Each row was made from one path, in order. Every step used is in the known rows, and no mark comes twice. Write each row's path.
In the rows, zero is written as 128.
Known rows:
Z C L: [144 184 127 144 134 170 143 109 87 106 210 116 144 128 84 132 103 79 117 142]
C L: [125 165 149 124 120 154 125 121 82 129 176 108 114 132 84 153 113 82 110 160]
L C E P: [142 136 144 115 150 65 93 132 138 177 169 108 86 163 145 148 127 88 83 111]
E P Z C L: [115 166 137 155 150 125 135 80 91 138 200 146 130 127 130 174 118 99 106 129]
E P L C Z T: [85 129 183 135 161 63 128 109 124 154 154 111 57 155 113 177 123 87 81 153]
P L C E: [146 174 148 134 162 88 122 127 127 138 158 87 65 141 107 144 114 83 100 127]
Z C E P L: [147 194 102 154 161 120 102 97 130 131 214 138 137 128 124 158 130 78 115 98]
E P: [120 148 151 124 119 122 107 127 104 164 161 139 104 122 130 165 127 91 102 127]
L C E P Z: [133 129 161 131 162 45 115 118 122 187 164 119 63 146 162 161 121 108 77 111]
P L C: [122 174 174 135 145 106 139 123 110 131 124 99 50 129 106 160 114 88 108 137]
Z C: [158 177 132 150 126 163 155 126 89 115 209 133 120 102 104 115 95 89 116 123]
C Z: [138 137 163 131 128 139 150 159 94 154 195 105 105 131 111 142 114 103 96 157]
E P L C Z: [99 143 175 128 165 78 122 130 136 167 137 96 70 167 145 191 145 103 88 141]
L P Z: [122 168 194 135 117 142 152 139 62 168 164 142 41 100 142 167 113 94 116 169]
E C Z P L: [130 176 142 145 177 154 130 165 90 136 169 104 113 115 127 165 98 101 116 142]
C E P: [145 149 128 123 134 102 88 127 118 170 196 132 122 137 132 149 129 85 96 114]
E C: [158 179 133 112 130 160 114 155 80 149 171 107 121 105 110 124 107 104 123 157]
C E: [167 158 133 130 130 129 117 141 101 147 208 114 104 122 103 124 105 83 100 129]
L P Z C E: [164 188 145 153 145 141 152 128 83 149 237 141 84 111 147 130 103 86 117 141]
E P Z T: [97 127 176 145 126 86 133 93 76 161 172 166 62 91 113 164 102 93 87 139]
C L P E: [126 205 151 129 122 145 136 100 64 149 170 124 86 126 123 161 126 70 136 160]

Which path is each row?
[154 158 139 113 145 157 127 171 88 163 194 89 129 132 121 133 114 120 109 177] => E C Z
[145 169 144 167 138 116 159 114 67 132 166 146 84 77 133 142 76 81 113 83] => Z P E
[155 197 142 117 147 150 139 149 70 181 190 104 98 123 162 141 127 107 133 178] => L P E C Z
[109 181 166 118 138 152 121 112 44 151 182 125 78 116 98 152 99 84 121 218] => E C L P Z T
[139 137 169 160 170 75 177 140 96 149 159 104 61 125 156 146 79 99 89 96] => L C Z P E
[169 200 115 130 140 136 132 119 70 153 173 115 112 90 127 121 104 110 134 130] => P E C
[173 171 126 165 154 124 156 113 91 133 240 134 111 100 120 115 88 101 103 113] => P Z C E
[142 185 149 126 144 135 142 129 58 167 207 119 84 110 128 125 104 92 127 188] => L P E C Z T
[118 153 179 135 161 101 155 141 117 145 148 79 59 151 115 164 120 101 95 154] => P L C Z
[144 185 124 107 138 170 103 136 78 136 176 91 143 135 89 143 114 97 124 174] => E C L
[158 219 134 118 132 151 123 134 62 168 168 122 89 98 152 136 118 93 146 160] => L P E C
[139 165 152 154 177 86 124 138 121 124 153 104 61 133 121 155 86 69 94 93] => Z P L C E
[154 207 106 125 149 144 119 100 68 140 176 99 138 114 105 137 111 99 135 150] => P E C L
[127 176 125 137 147 103 86 107 126 156 180 132 106 133 124 178 140 80 106 114] => C E P L
[142 197 158 135 114 138 146 119 65 160 168 139 63 100 143 147 117 77 135 143] => L P E
[146 197 112 146 163 140 124 111 62 126 169 115 131 104 122 146 82 87 130 120] => Z P E C L
[137 125 183 122 145 101 157 163 112 159 165 81 73 154 126 139 111 105 83 155] => L C Z
[91 162 192 136 123 136 145 100 48 143 183 142 51 115 88 162 97 70 109 201] => C L P Z T
[102 163 167 128 150 84 107 112 128 154 115 117 60 143 135 189 137 88 102 123] => E P L C
